Known rows, with every way that one mark hangs from another:
J_786(J_881(J_65 J_101 J_276 J_318)): [-2.57 -1.12 -0.36 -0.84 -2.70  0.23  0.03 -3.74  2.02  5.41  1.28 -2.39
  2.18 -3.13  0.37  1.27 -4.44 -3.22  2.30  2.32 -1.23 -0.64]
J_318(J_881(J_101 J_290)): [ 1.81 -0.68  1.76  2.51  1.55  0.57  1.04 -2.08  0.91  4.21 -3.92 -1.93
  0.09 -1.18 -0.24  0.72 -3.90 -1.12  3.60  0.85 -3.23  1.04]
J_290(J_205 J_881(J_65 J_276 J_318)): [-0.95  0.35 -1.68 -0.01 -0.76 -1.78 -1.81 -1.70 -1.02  5.91  2.17 -1.23
  1.37 -2.46 -2.50 -0.59 -2.84 -3.89  3.74  1.18 -0.43  0.48]
J_870(J_881(J_101)): [ 1.80 -0.49 -0.10  2.58  1.81  1.15  0.17 -2.45  1.01  3.70 -2.53  0.05
 -1.94 -0.30 -1.57 -1.02 -2.98 -3.26  2.24  0.69 -1.56  1.80]
J_101(J_881(J_65 J_290(J_205) J_318)): [-0.73  1.41 -0.51 -0.23  0.67 -2.60 -1.37 -2.42 -1.99  5.78  1.38 -2.03
  1.40 -1.67 -2.92  1.41 -4.46 -4.20  4.03  1.73  0.07  1.34]
J_290(J_881): [ 1.05  2.13 -0.79  1.25  2.31 -0.82  0.68 -0.53  0.09  6.21 -1.95  0.27
 -1.90 -2.32 -1.76 -2.47 -1.57 -3.41  1.30 -0.75 -1.83  1.86]
J_276(J_881(J_101)): [ 1.00 -0.40 -0.27  1.35  0.98 -0.14  0.30 -1.94  0.29  3.64 -2.30  0.12
 -0.01 -2.33 -2.22 -1.51 -1.61 -2.42  2.26  0.48 -1.75  2.40]
J_786(J_881(J_65 J_318)): [-3.26  1.62 -0.87 -1.62 -0.34 -1.66  1.68 -1.39  1.44  6.20  0.64 -1.37
  0.27 -2.42 -1.33  0.33 -3.73 -4.37  2.14  1.73 -0.81  0.13]
J_870(J_881(J_65)): [-0.75  0.64 -1.05  1.19  2.16 -0.53  0.35 -0.23 -0.09  3.80 -0.68  0.24
 -3.18  0.53 -2.49 -0.80 -3.71 -4.36  2.97  1.22 -0.84  1.79]
J_290(J_205): [ 0.38  0.86 -0.71  1.24  1.50 -1.66  1.37 -0.28  1.53  4.55 -2.25  0.16
 -1.64 -1.19 -3.27 -1.86 -1.52 -3.97  2.17 -0.14  0.19  1.83]
J_205(J_290(J_881(J_276))): [ 1.15  1.86 -0.07  1.79  1.27  1.93  0.61 -0.35  1.31  4.47 -1.24 -0.66
 -1.90 -1.95 -1.55 -4.20 -2.22 -3.00  2.32  0.27 -2.19  1.13]
J_276(J_881): [ 0.47  1.12 -0.53  1.32  2.15 -0.76  0.70  0.01  0.34  3.96 -2.46  0.69
 -1.68 -2.17 -3.18 -2.26 -1.52 -3.26  2.05  0.79 -1.62  2.35]
J_786(J_881(J_624)): [-1.31  1.97 -0.11  1.52  1.75  1.13  1.98 -2.25  3.79  5.93 -1.78 -0.27
 -0.83 -2.76 -1.49 -1.48 -1.51 -3.54 -0.80  0.38 -1.70  1.32]
J_870(J_881(J_290)): [ 1.94  0.71  0.67  2.72  3.09  0.85  0.33 -1.46 -0.03  4.84 -3.42 -0.22
 -2.84  0.42 -2.20 -0.97 -4.02 -3.39  2.71  1.04 -1.91  1.97]
J_65(J_881(J_276 J_624)): [ 1.29 -0.41  0.03  2.10  0.98  2.92 -0.24 -2.65  3.60  3.60 -1.04 -0.12
 -2.61 -0.35 -2.49 -2.86 -1.89 -2.37  0.77  2.55 -3.75  0.43]
J_65(J_881(J_276 J_290(J_205) J_624)): [ 2.31 -0.85  0.92  2.56  0.59  2.12 -0.97 -3.45  2.15  4.30 -1.89 -1.36
 -0.93  0.10 -3.22 -1.98 -2.50 -2.07  1.99  2.06 -2.62  1.25]
J_290(J_205 J_881(J_101 J_318)): [ 1.41  0.24 -1.11  0.60  0.08 -1.34 -0.64 -3.46 -0.65  6.36 -0.30 -0.91
  2.37 -2.86 -2.34 -0.96 -1.67 -2.99  2.87 -0.28 -0.84  1.34]
J_290(J_205 J_881(J_65 J_318 J_624)): [-1.64  1.46 -2.23  0.31  0.76 -1.39 -1.03 -2.90 -0.66  6.36  2.81 -0.47
  2.27 -1.97 -3.86 -0.71 -1.10 -3.77  2.31  0.51 -0.99  1.10]
J_881(J_318 J_624): [-0.98  0.46 -0.87  1.32  1.65  1.01  0.88 -3.29  2.62  5.01  0.55  0.77
  0.55 -1.19 -3.43 -1.36 -1.10 -3.15  1.10  1.82 -2.50 -0.32]
J_276(J_881(J_101 J_290 J_624)): [ 1.21 -0.77  0.64  2.69  1.50  1.84 -0.59 -4.39  0.36  4.38 -1.97 -0.50
  1.94 -1.61 -2.56 -0.77 -1.32 -1.41  1.51  0.63 -3.09  2.43]
J_290(J_881(J_65 J_101 J_276 J_624)): [-0.63 -0.89 -1.07  1.78 -0.32  1.62 -1.93 -4.28  0.70  5.09  1.98 -0.78
  1.48 -2.24 -0.60 -0.64 -1.70 -2.26  1.14  0.22 -2.51  0.95]
J_65(J_881): [ 1.51  0.78 -0.06  0.39  1.62  0.00  1.60 -0.58  1.93  4.02 -3.01 -0.10
 -3.95 -0.09 -2.51 -2.81 -2.45 -3.12  1.98  1.46 -2.89  1.28]
J_101(J_881): [ 0.76  2.29 -0.32  1.49  2.62 -0.71  0.14 -0.80  0.82  4.75 -1.43  0.04
 -2.34 -2.58 -1.85 -1.18 -2.79 -4.22  1.25  0.65 -1.15  1.80]
J_786(J_881(J_290 J_318 J_624)): [-1.17  1.36  0.74  1.00  1.05  1.46  1.17 -4.34  2.52  7.24 -0.94 -1.38
  1.80 -2.32 -1.74  0.07 -2.78 -2.88  0.50  1.77 -2.51  0.29]
J_101(J_881(J_276)): [ 0.98  1.34  0.03  2.17  1.59  0.60 -1.08 -1.30  1.45  4.22 -0.77 -0.36
 -2.06 -2.99 -1.05 -1.11 -3.31 -3.93  1.24  1.64 -1.47  1.08]
J_290(J_205 J_881): [ 1.36  1.98 -0.94  1.45  1.90 -1.89  0.13 -0.38 -0.31  6.17 -1.99 -0.22
 -1.03 -2.55 -2.77 -2.35 -1.23 -3.77  1.92 -1.22 -0.18  2.48]
J_786(J_881(J_101 J_276 J_290 J_624)): [ 0.09 -1.01  1.56  2.63 -0.53  3.48 -0.09 -5.46  3.40  5.99 -1.87 -2.17
  1.83 -2.72  0.55  0.23 -3.13 -1.83  0.03  0.97 -2.51  0.80]

Rows:
[-1.02  0.13 -0.34  0.17  0.59 -2.48  0.67 -0.87 -0.54  4.99 -1.25 -1.33
 -0.51 -0.05 -2.88 -0.04 -3.28 -3.53  3.64  0.04  0.22  1.96] | J_881(J_65 J_290(J_205))
[ 3.23 -1.12  0.98  0.75  0.09 -0.15  0.29 -3.15  0.52  4.39 -3.71 -2.04
 -0.73  0.28 -2.28 -1.06 -3.16 -1.96  3.30  0.67 -1.84  2.26] | J_65(J_881(J_101 J_290(J_205)))
[ 2.50 -2.22  1.38  2.42 -0.15  3.85 -1.06 -5.50  2.55  3.99 -1.82 -1.57
 -0.17  0.09 -1.16 -1.23 -2.84 -0.93  1.48  2.28 -4.46  0.56] | J_65(J_881(J_101 J_276 J_290 J_624))
[-1.22 -1.00 -0.16  1.92  0.12  0.43 -1.06 -3.04  1.13  4.57  0.74 -1.34
  0.95 -0.38 -2.83 -0.02 -2.63 -2.87  2.45  1.05 -0.70  0.97] | J_881(J_65 J_276 J_290(J_205) J_624)
[ 0.94  1.79  0.46  0.89  1.96 -0.42 -0.59 -2.85 -0.49  5.98 -0.65 -1.03
  0.29 -2.16 -1.96  0.25 -4.07 -3.51  2.57  1.96 -1.98  0.82] | J_101(J_881(J_290 J_318))
[-1.93  1.53 -1.86  0.14  1.27 -0.36 -0.52 -3.13 -0.17  6.27  2.79  0.00
  1.44 -1.77 -2.82 -0.80 -1.39 -3.40  1.72  1.00 -2.53  0.43] | J_290(J_881(J_65 J_318 J_624))
[-0.76  0.43  0.11  1.59  0.45  1.80  1.53 -4.10  3.79  5.59 -1.60 -0.84
  0.79 -2.96 -0.56 -0.66 -1.60 -2.78 -0.70  0.13 -1.77  1.34] | J_786(J_881(J_101 J_624))
[ 1.76 -0.82 -0.06  1.43  0.94  2.20  0.59 -4.04  2.88  3.48 -1.63 -0.33
 -1.25 -0.15 -2.30 -2.07 -1.22 -1.85  0.78  1.35 -3.74  1.16] | J_65(J_881(J_101 J_624))
[-1.00 -0.63  0.98  2.99  1.31  1.66 -0.59 -2.13  1.57  3.84 -0.26 -1.85
  0.16 -0.66 -1.20  1.03 -3.87 -1.62  3.06  2.48 -3.49  0.04] | J_318(J_881(J_65 J_276 J_290 J_624))
[-1.73  1.85 -1.32 -0.62  1.05 -1.76 -0.59 -1.64 -0.55  5.02  2.22 -0.67
 -0.08 -2.17 -2.20  0.47 -3.85 -4.56  2.92  2.23 -1.11  0.44] | J_101(J_881(J_65 J_318))
[ 1.54  0.70  1.26  2.70  2.40 -1.28  1.09 -0.04  0.50  4.70 -3.91 -1.76
 -0.77 -1.21 -2.26 -0.02 -3.58 -2.30  4.14  0.66 -1.44  1.73] | J_318(J_881(J_290(J_205)))
[-0.79  0.20 -1.38  1.06  0.72  0.31 -0.53 -3.76 -0.01  5.48  1.29 -0.48
  1.21 -1.82 -1.39 -0.73 -1.13 -2.48  1.05 -0.74 -2.24  1.73] | J_290(J_881(J_65 J_101 J_624))
[-0.25  0.02 -0.68  0.73  0.98 -1.30 -0.82 -2.06 -1.76  5.15  0.19 -1.30
  0.20  0.67 -3.67  0.87 -4.71 -4.14  4.96  2.01 -0.19  1.30] | J_870(J_881(J_65 J_290(J_205) J_318))
[ 0.54  2.92 -0.59  2.08  2.73  2.24  1.38 -1.60  1.79  4.81 -0.63  0.01
 -1.14 -1.44 -2.97 -4.37 -0.40 -2.81  0.91 -0.52 -2.64  1.72] | J_205(J_290(J_881(J_624)))
[ 0.21 -0.93 -1.10  0.91 -1.27 -1.18 -1.79 -2.43 -0.88  5.00  0.77 -1.59
  1.22 -2.59 -1.08 -0.43 -2.58 -3.06  3.02 -0.42 -0.14  1.67] | J_290(J_205 J_881(J_65 J_101 J_276))
[-1.61 -0.35 -0.12  2.76  1.26  1.39 -0.23 -1.20  2.48  3.12  0.69 -0.93
 -0.68 -1.34 -1.44  0.11 -2.91 -2.34  2.47  2.48 -2.98 -0.05] | J_318(J_881(J_65 J_276 J_624))
[-0.65 -0.86  0.40  0.52 -1.84  1.41  0.37 -4.10  3.15  5.61 -0.65 -1.70
  1.80 -3.64  0.22  0.12 -3.76 -2.85  1.52  2.23 -1.69 -0.57] | J_786(J_881(J_101 J_276 J_318))
[ 1.18 -0.77  0.75  2.18  0.42 -0.01 -0.30 -1.78  1.27  4.84 -2.44 -1.21
 -0.50 -1.13 -2.37 -1.04 -3.06 -2.96  2.84  0.69 -0.56  1.23] | J_881(J_276 J_290(J_205))
[ 0.81  1.59 -0.07  2.09  1.96  0.17 -1.55 -4.34  0.17  5.98  0.64 -1.09
  2.31 -2.14 -3.63  0.32 -2.62 -3.47  1.95  1.69 -1.19  1.33] | J_101(J_881(J_290(J_205) J_318 J_624))
[ 0.80 -0.62 -0.21  1.23  0.24  2.79 -0.68 -3.86  3.38  4.03  0.43 -0.36
 -0.77 -0.48 -3.01 -2.21 -2.05 -2.40  1.51  3.89 -4.22 -0.81] | J_65(J_881(J_276 J_318 J_624))
[ 1.35 -0.77  1.55  3.64  2.15  2.18  0.53 -3.79  1.91  4.23 -2.68 -1.59
  1.19 -1.09 -0.88  0.74 -2.65 -0.72  2.27  1.13 -3.93  0.96] | J_318(J_881(J_101 J_290 J_624))
[ 2.93 -2.24  1.63  1.43 -0.58  2.16 -0.52 -3.80  1.55  3.98 -3.12 -1.89
 -1.25  0.01 -0.51 -1.16 -4.13 -1.29  2.82  2.14 -3.72  0.81] | J_65(J_881(J_101 J_276 J_290))
[ 0.88  0.39 -0.05  0.78  1.02 -1.42 -0.38 -1.89 -1.33  5.21 -1.71 -0.79
  1.83 -1.84 -4.35 -0.77 -2.52 -3.01  4.07  1.54 -0.93  2.07] | J_276(J_881(J_290(J_205) J_318))
[ 1.82 -2.15  0.94  2.23 -0.80  0.53 -0.70 -3.54  1.12  4.49 -2.33 -1.76
  1.11 -1.23 -1.36 -0.21 -3.23 -2.11  3.03  0.39 -0.70  1.24] | J_881(J_101 J_276 J_290(J_205))
[ 1.15 -0.89  0.59  0.89  0.31  0.26 -0.46 -4.03 -0.91  4.93 -1.66 -0.89
  2.62 -1.92 -2.36 -0.02 -2.87 -1.76  3.66  1.74 -2.62  1.25] | J_276(J_881(J_101 J_290 J_318))
[-2.11  1.76 -1.48  0.43  1.64 -0.29 -1.06 -3.30  0.44  4.86  3.38 -0.31
  1.08 -2.01 -2.85  0.44 -2.55 -4.21  1.50  2.36 -1.87  0.38] | J_101(J_881(J_65 J_318 J_624))
[ 0.24  0.68 -0.95  2.77  2.78  2.16 -0.27 -3.35  1.75  4.57  0.30  0.90
 -0.69 -0.20 -3.77 -1.32 -2.14 -3.71  1.59  2.56 -2.52  0.50] | J_870(J_881(J_318 J_624))
[ 1.28 -2.45  0.65  1.41 -1.52  0.65 -1.14 -4.69  0.84  4.99 -0.81 -1.82
  2.93 -1.40 -1.83  0.51 -3.45 -2.13  3.85  1.76 -1.05 -0.02] | J_881(J_101 J_276 J_290(J_205) J_318)
[-0.70  0.12 -0.26  0.60  1.53 -0.23 -0.48 -2.34 -1.27  5.09  0.11 -0.86
 -0.53  0.88 -2.66  0.76 -4.99 -3.79  4.32  2.49 -1.82  0.66] | J_870(J_881(J_65 J_290 J_318))
[-0.34 -0.80  0.15  3.27  1.54  2.70 -1.65 -3.32  0.68  4.15  0.38 -0.69
 -1.13  0.73 -2.12 -0.02 -4.06 -2.98  2.30  2.45 -2.39  0.99] | J_870(J_881(J_65 J_276 J_290 J_624))
[ 0.47 -0.56 -0.57  0.50  0.20 -0.10 -0.18 -3.08 -0.02  4.10 -0.75 -0.05
  1.81 -2.39 -2.73 -0.87 -1.80 -2.46  3.06  1.75 -2.16  1.11] | J_276(J_881(J_101 J_318))
[-2.75 -0.85 -1.17  0.71 -0.33  1.26 -0.71 -3.47  2.20  4.28  3.10 -0.14
  1.15 -0.95 -2.65 -0.29 -2.27 -3.29  2.02  2.83 -2.29 -1.12] | J_881(J_65 J_276 J_318 J_624)
[-0.79 -1.18 -0.25 -0.53 -0.51 -0.92 -0.82 -3.71 -2.04  4.58  0.32 -1.46
  3.05 -1.25 -2.29  1.01 -3.55 -2.17  4.52  1.89 -2.17  1.24] | J_276(J_881(J_65 J_101 J_290 J_318))
[-1.20  1.51 -1.99 -0.75  0.30 -3.06 -0.48 -1.27 -1.65  6.37  1.58 -0.80
  1.15 -2.07 -3.22 -0.69 -2.32 -4.17  3.60  0.13 -0.20  1.30] | J_290(J_205 J_881(J_65 J_318))
[ 1.91  0.46 -0.76  1.49  0.72 -1.35 -0.20 -2.19 -0.40  5.82 -1.84 -0.74
  0.63 -2.69 -1.79 -1.51 -1.27 -3.00  2.11 -1.55 -0.50  2.59] | J_290(J_205 J_881(J_101))
[ 0.91  1.95 -1.21  2.42  2.40 -0.24 -0.38 -2.08  0.66  6.09 -0.69  0.19
  0.04 -2.34 -3.43 -2.56  0.03 -3.42  0.61 -1.04 -0.94  2.44] | J_290(J_205 J_881(J_624))
[-1.47  0.75 -0.98  0.04 -0.12 -0.55 -1.85 -2.16  0.13  4.55  2.79 -1.08
  0.20 -2.61 -1.46  0.60 -4.37 -4.33  2.89  3.13 -1.34 -0.26] | J_101(J_881(J_65 J_276 J_318))
